Every row comes from one small tree of marks. The marks that hang from a mark follow it in brackets, in the order of their numbers. Every link used is in the known rows. Which tree was each row made from?
(in the rows, 128 means zero)
Known rows:
q_873(q_7): [119 135 121 143 142 156 124 142 155 156 138 127 140 125 117 133 142 119
 124 126 151 128 123 133 125 110 137 101 117 137 119 136 131 136 128 126
 150 109 135 113 129 107 135 135 108 135 121]
q_590(q_673(q_615)): [137  93  80 145 140 128 129 138 148 109 134 126 150 124 131 153 123 152
 149 117  86 137  86 122 139 125 156  81 112 142 111 132 120 125 128 189
 159  82 177 111 123 109 111 132 106 126 133]
q_673(q_590 q_615): [132  81 101 143 139 134 141 156 156 114 144 113 155 126 128 144 129 148
 156 129  93 127  85 124 139 127 160  90 120 142 109 131 115 119 128 167
 142  81 179 125 122 111 117 114 103 129 125]
q_615(q_673(q_66(q_342(q_7 q_834)) q_590)): [116 112  95 128 150 154 164 150 129 123  96 119 119 115 153 157 165 173
 199  78  94 110  94 131 175 135 186  86 121 161 127 141  69 104 111 232
 132  49 138 143 107 111  94  95 105 117 128]
q_305(q_873(q_113) q_893): [ 94 115 101 143 126 155 114 137 190 143 102 125 171 126 110 115 149  88
  87 118 151 116 113 141 130 126 111 134 105 133 117 132 141 178 148 162
 134 130 123 103 125 159 140 162 132 117 129]
q_113(q_873(q_7(q_342))): [120 144 134 138 141 192 132 155 156 154 110 122 122 135 111 131 166 114
 122 127 163 141 127 138 134 104 116 126 131 128 113 143 128 123 143 136
 174  99 126 113 151  91 125 141 120 128 109]
q_305(q_873(q_113(q_834)) q_893): [104 142 108 147 138 156 118 138 191 131  80 124 166 134 104 113 149  87
  92 127 145 110 121 154 141 114 110 142  94 123 132 144 143 167 140 135
 159 127 121  94 130 158 140 157 129 132 132]
q_873(q_7(q_342(q_834)) q_113 q_305): [ 65 175 172 115 157 179 122 146 197 171  63 109 136 114 101 128 172  99
  92 103 192 113 110 156 141  94 127 139 132 125 110 116 126 146 169 142
 183 135 107 112 143  84 137 155 121 132  93]
q_673(q_66(q_342(q_834))): [106 148  95 134 132 128 142 148 138 123  94 116 124 127 148 144 167 154
 170  81 101 126 103 138 164 114 154  85 110 140 130 138 120  97 105 180
 149  90 120 114 105 123  90 120  95  98 131]
q_305(q_873(q_7(q_342(q_834)) q_113) q_893): [ 73 154 142 108 133 179 113 151 206 174  57 114 166 126  82 103 181  93
  94  98 202 107 105 145 124 110 116 151 129 125 119 127 129 167 178 162
 164 131  95  98 138 126 152 165 143 118 108]
q_673(q_66 q_590 q_615): [127  75  91 144 135 129 149 172 140 109 144 110 146 130 150 143 138 163
 170 126  76 126  78 115 135 142 174  83 122 149 126 139 110 112 118 187
 142  64 185 121 107 111 101  95  93 104 136]
q_673(q_66(q_342(q_834)) q_590 q_615): [112 109  91 126 142 130 153 165 134 107 101 105 132 124 155 152 166 179
 187  81  75 120  75 130 159 130 183  75 120 143 128 137 101  87 109 200
 155  58 163 120  97 107  87 102  95 102 129]
q_113(q_594 q_834 q_873): [150 173 104 164 144 168 159 138 150 117 100 131 114 144  95 142 144 119
 115 142  95 137 139 167 180  82 118 112  94 130 122 152 129 114  99 123
 183  99 121 110 135 129 113 137 125 172 127]
q_113(q_594 q_873(q_7(q_342) q_305(q_893))): [107 159 144 134 170 204 133 136 167 166  77 127 108 120  86 126 164  74
  60 154 154 125 118 153 147  94 106 150 142 123  97 143 123 174 132 151
 162 111 123 116 153  97 152 154 146 162  89]
q_673(q_66(q_342) q_615): [129 108  73 139 146 124 136 155 128 106 121 120 141 123 156 143 158 148
 152  96  82 132  85 124 149 129 150  78 109 134 126 151 121 107 106 177
 140  71 165 113  97 112 102 107  91 100 131]
q_615(q_673(q_66(q_342))): [130 107  88 145 137 143 145 145 128 107 120 121 132 119 154 150 152 143
 169  94  97 126 103 114 152 134 153  87 100 143 129 156 115 118  97 185
 128  73 158 127 104 116 104 113  94 100 138]
q_305(q_873 q_893): [117  99  90 141 130 147 119 128 168 138 118 123 160 126 116 116 141 100
 100 127 136 127 116 122 133 133 120 123 115 136 111 140 138 174 134 165
 120 112 137 107 134 152 140 148 128 118 131]
q_590(q_673(q_66(q_342) q_615)): [136 105  70 140 142 123 133 148 122 102 120 124 134 120 164 160 148 162
 175  87  61 130  72 113 146 129 169  71 106 138 130 140 112 101 110 214
 149  55 174 107  91 108  87 116  99  99 139]
q_673(q_590): [118 100 115 150 133 146 145 148 161 130 145 115 137 127 136 147 128 133
 159 134 111 131 100 126 150 120 152 103 112 145 114 121 120 122 126 147
 135  96 160 125 127 119 110 128 107 128 129]
q_113(q_834 q_873(q_305)): [127 147 118 160 167 175 142 135 147 122  95 129 114 139 124 139 146 111
  88 140 116 128 141 158 165 104 119 119 109 128 120 153 136 130 101 126
 191 100 138 111 154 109 112 135 110 163 108]
q_305(q_873(q_7(q_342) q_113(q_834)) q_893): [ 94 160 142 127 152 185 114 151 197 160  53 118 160 133  88 103 168  68
  87 129 195 106 116 149 125 105 104 158 111 114 135 139 137 164 167 126
 163 126 109  92 140 123 156 165 132 128 114]
q_66(q_342(q_7 q_834) q_673(q_590 q_615)): [129 120 102 125 180 130 145 154 137 123 107 126 123 115 155 159 177 183
 186  79  78 126  79 131 164 115 185  75 128 163 123 124  72  93 128 217
 163  65 141 134 123  95 114 106 106 126 114]
q_113(q_873): [133 119  95 159 133 161 143 143 147 125 132 126 127 134 125 137 147 130
 119 126 116 142 133 144 152 114 125 105 115 139 109 147 134 121 115 145
 160 100 134 113 141 123 112 131 114 128 126]
q_113(q_594): [127 143 104 155 134 141 145 129 160 131 128 125 133 121 106 148 129 112
 123 135 110 139 119 144 163  96 127 102 101 141 106 131 126 131 115 138
 138 114 126 123 128 131 127 142 119 155 131]
q_873(q_7(q_342) q_113(q_834) q_305(q_893)): [ 76 173 164 123 176 189 116 141 196 157  57 116 140 119  97 114 157  68
  71 140 189 106 106 158 134  94 112 157 121 110 116 132 136 175 160 120
 175 136 122 106 146  97 161 157 126 155  99]
q_113(q_594 q_834): [140 168 111 156 149 146 150 134 163 118 103 122 130 131  97 140 125 112
 131 147 109 135 123 157 173  87 125 105  90 131 122 141 129 124 105 115
 168 108 124 118 127 126 128 139 113 166 135]
q_615(q_673): [132  98  98 152 129 151 141 131 154 115 134 122 153 121 122 139 126 132
 147 121 124 128 115 119 143 125 143  97 109 148 112 143 126 143 118 160
 138 102 160 130 133 118 128 130 107 126 132]
q_615(q_673(q_590)): [133  78 103 149 132 157 150 141 156 117 143 116 145 123 130 153 127 145
 171 127 111 121 105 119 146 137 162 100 113 153 112 135 110 135 119 169
 131  81 178 139 130 115 121 119 107 122 133]
q_594(q_785): [125 138 114 153 142 128 133 125 180 130 131 117 146 125 123 142 125 105
 122 129 120 140 121 127 157  99 128 114 109 139 108 142 128 140 112 154
 153 114 130 120 139 133 126 140 110 135 127]
q_873(q_113(q_594)): [114 158 114 157 127 150 142 139 184 141 118 130 141 117 100 142 142 105
 112 131 120 130 118 161 160  91 122 114  96 134 112 123 131 142 135 139
 151 132 114 115 115 139 130 154 123 145 129]

Write each row's tree:
[ 97 202 152 146 173 177 133 132 179 163  77 132 123 124  89 135 145  82
  64 140 154 109 132 177 158  80 121 130  96 119 125 133 129 156 128 112
 186 129 113 106 124 113 142 154 122 181  98]
q_873(q_7 q_113(q_594 q_834) q_305)
[142  81 107 148 152 135 139 159 146 109 150 119 144 125 151 152 145 168
 175 131  81 134  80 106 134 132 171  83 125 161 121 122 110 116 137 174
 157  79 190 126 134  98 120 116 103 114 127]
q_66(q_673(q_590 q_615))
[101 125 123 142 172 190 123 125 153 159 101 135 121 128 113 122 154  95
  59 135 155 118 136 143 130 117 124 128 134 131 104 152 135 177 118 168
 164 105 136 109 148 109 139 141 133 145  94]
q_113(q_873(q_7 q_305(q_893)))
[118 118  92 122 160 132 155 165 131 118 101 118 123 122 151 151 170 177
 179  76  77 119  80 140 167 124 183  76 130 149 121 137  71  88 116 225
 151  52 144 126 100 106  93  90 103 123 125]
q_673(q_66(q_342(q_7 q_834)) q_590 q_615)
[129 166 140 141 141 191 144 152 161 160  98 124 112 132  87 138 162  99
 110 138 149 139 128 151 150  88 110 128 123 128 110 140 123 124 135 127
 168 100 113 112 143  94 126 146 133 154 110]
q_113(q_594 q_873(q_7(q_342)))
[127 127  65 123 156 127 142 147 122 118  95 128 124 115 154 158 165 182
 175  64  71 120  79 137 164 122 177  66 124 151 125 136  79  97 118 252
 164  51 139 111 100 105  94 104 105 121 131]
q_590(q_673(q_66(q_342(q_7 q_834)) q_615))
[132 114 104 129 158 131 141 149 142 109 106 117 128 122 158 155 172 188
 188  82  76 129  74 121 157 120 184  78 122 157 125 127 104  91 123 190
 171  70 158 126 122  94 105 119  99 101 120]
q_66(q_342(q_834) q_673(q_590 q_615))
[ 65 142 160 122 168 186 110 143 199 166  77 119 144 108 109 113 162  72
  65 132 192 108 102 146 126 105 113 156 135 116 104 120 131 184 164 142
 152 139 126 113 141  98 159 161 126 136  96]
q_873(q_7(q_342) q_113 q_305(q_893))
[139 192 144 145 156 196 150 149 157 147  71 126 107 142  79 131 163 101
 109 146 146 135 133 165 161  76 112 132 107 119 122 149 128 113 126 107
 194  99 111 107 147  97 131 147 125 167 111]
q_113(q_594 q_834 q_873(q_7(q_342)))
[132 132  89 128 162 118 130 144 141 107 106 118 133 121 150 150 173 175
 171  76  92 139  91 122 154 113 166  75 116 154 125 134 116 100 124 184
 175  87 143 117 126 102 110 132 100 100 120]
q_66(q_342(q_834) q_673(q_615))
[109 155 142 131 179 203 127 136 165 148  56 123 114 134 102 113 160  84
  69 148 168 116 124 156 145  97 109 150 135 115 110 152 130 160 134 128
 188 100 131 106 167  89 147 143 124 160  93]
q_113(q_834 q_873(q_7(q_342) q_305(q_893)))
[110 109 109 152 158 173 127 124 158 133 105 129 130 123 125 131 146 105
  71 144 124 132 121 146 148 120 120 125 130 132  92 145 134 170 115 168
 154 106 144 115 151 121 134 140 127 143 109]
q_113(q_873(q_305(q_893)))
[131 115  73 134 163 122 139 159 124 118 122 131 131 118 157 148 165 145
 146  92  87 132  94 133 157 125 151  83 118 142 123 148  90 109 111 201
 137  68 145 119  99 112 106  99  97 121 131]
q_673(q_66(q_342(q_7)) q_615)
[129  90  86 140 147 132 149 162 129 107 131 113 133 129 166 151 155 158
 174 103  65 124  71 124 149 132 172  81 116 140 127 139 107  98 110 192
 136  58 180 122  92 103  91 102  92  97 131]
q_673(q_66(q_342) q_590 q_615)
[123 125  78 149 134 135 136 140 123 118 114 128 115 118 172 162 149 151
 174  92  76 133  90 119 156 125 160  81 102 139 134 133 115 105 110 202
 135  71 153 107  99 117  87 128 103  93 144]
q_590(q_673(q_66(q_342)))
[126  84  96 145 136 154 157 149 130 110 120 118 126 124 163 157 153 155
 192 100  86 119  90 116 155 140 171  90 108 147 128 147 102 108  96 195
 118  54 176 135  95 111  92 106 100  95 138]
q_615(q_673(q_66(q_342) q_590))
[136 165 121 155 140 180 143 137 149 155 116 138 114 134  94 139 153 114
  98 134 134 135 142 156 148  92 124 112 112 136 115 148 129 133 111 136
 168  98 113 111 132 114 126 146 134 151 112]
q_113(q_594 q_873(q_7))
[131 111  78 142 156 144 149 147 121 119 115 134 126 113 155 154 160 146
 167  91 104 126 109 123 162 131 153  87 110 151 129 154  88 119 103 205
 119  69 142 135 108 117 109 100 100 120 134]
q_615(q_673(q_66(q_342(q_7))))
[128 156 107 128 170 133 137 132 134 137 100 133 116 114 151 153 180 163
 163  77 114 139 115 133 173 102 155  82 119 160 122 126  88 104 130 189
 159  98 101 128 133 111 121 127 108 119 124]
q_66(q_342(q_7 q_834) q_673)
[137  85  73 140 133 123 137 150 128 103 135 127 147 124 146 155 132 165
 166 116  66 133  81 109 134 138 167  72 115 147 129 137 113 118 124 208
 159  65 184 104 110 108 102 111 100 109 142]
q_590(q_673(q_66 q_615))
[144 107  97 136 180 136 136 156 128 121 134 133 124 116 167 163 173 163
 174 102  79 132  83 122 158 125 174  84 125 161 120 124  76 104 126 199
 144  62 162 136 122  97 118 109 107 121 121]
q_66(q_342(q_7) q_673(q_590 q_615))
[136  98 101 141 168 133 135 153 137 110 141 123 130 122 166 158 165 165
 180 103  72 137  77 112 147 126 170  82 114 153 127 123 109 103 123 172
 144  73 176 129 112  97 112 118 103  99 125]
q_66(q_342 q_673(q_590 q_615))
[125 122  71 126 138 122 139 150 129 105  92 115 129 122 157 158 158 185
 184  67  65 122  76 124 156 127 178  68 113 145 131 137 107  96 113 224
 169  59 154 105 100 104  85 120 100  99 134]
q_590(q_673(q_66(q_342(q_834)) q_615))
[100 182 154 136 136 175 134 152 193 166  95 126 134 118  85 132 160  88
 109 129 172 125 112 156 144  84 111 135 110 122 115 117 125 140 163 125
 157 130 104 115 124 104 143 160 130 143 111]
q_873(q_7(q_342) q_113(q_594))
[123 202 130 156 143 147 138 124 202 140  79 120 149 140  75 135 145  69
  83 134 128 125 137 162 168  82 101 145  79 126 130 151 133 152 117 126
 184 123  97 102 124 158 130 170 138 158 127]
q_305(q_873(q_113(q_594(q_785) q_834)))
[ 76 139 134 135 165 175 111 132 188 166  99 127 145 111 110 119 149  79
  55 126 175 104 114 151 122 113 126 135 122 125 109 131 136 191 146 157
 152 139 124 108 130 118 154 160 128 135 101]
q_873(q_7 q_113 q_305(q_893))
[125 137  85 142 154 137 140 149 122 133 116 135 122 116 160 148 164 134
 149  97 104 130 114 136 159 120 143  91 112 140 128 137  99 107 113 186
 124  82 123 120 101 123 106 101  98 118 131]
q_673(q_66(q_342(q_7)))
[108 136 102 131 149 138 159 155 133 137  92 121 111 117 158 155 170 168
 179  83  94 120  93 143 175 119 174  88 124 151 126 127  76  92 114 208
 132  63 121 128 101 116  87  98 104 113 129]
q_673(q_66(q_342(q_7 q_834)) q_590)
[115 104 100 135 128 149 161 149 134 111  99 108 127 121 152 158 160 178
 201  77  93 108  84 124 164 134 182  81 114 153 131 140  97 101 101 206
 139  61 156 133 104 111  86 103  97  94 132]
q_615(q_673(q_66(q_342(q_834)) q_590))
[ 89 195 155 117 130 177 128 150 199 180  63 113 148 130  65 122 183  91
 103 102 187 121 121 157 148  89 114 137 113 132 120 122 124 143 171 144
 180 127  84  98 127 121 136 169 143 132 107]
q_305(q_873(q_7(q_342(q_834)) q_113(q_594)))
[130 100  84 136 168 132 149 165 126 119 120 122 127 120 162 154 162 156
 170 102  69 124  80 134 156 130 174  81 120 146 124 136  75  99 114 209
 128  48 160 128  94 104  96  89  97 120 129]
q_673(q_66(q_342(q_7)) q_590 q_615)
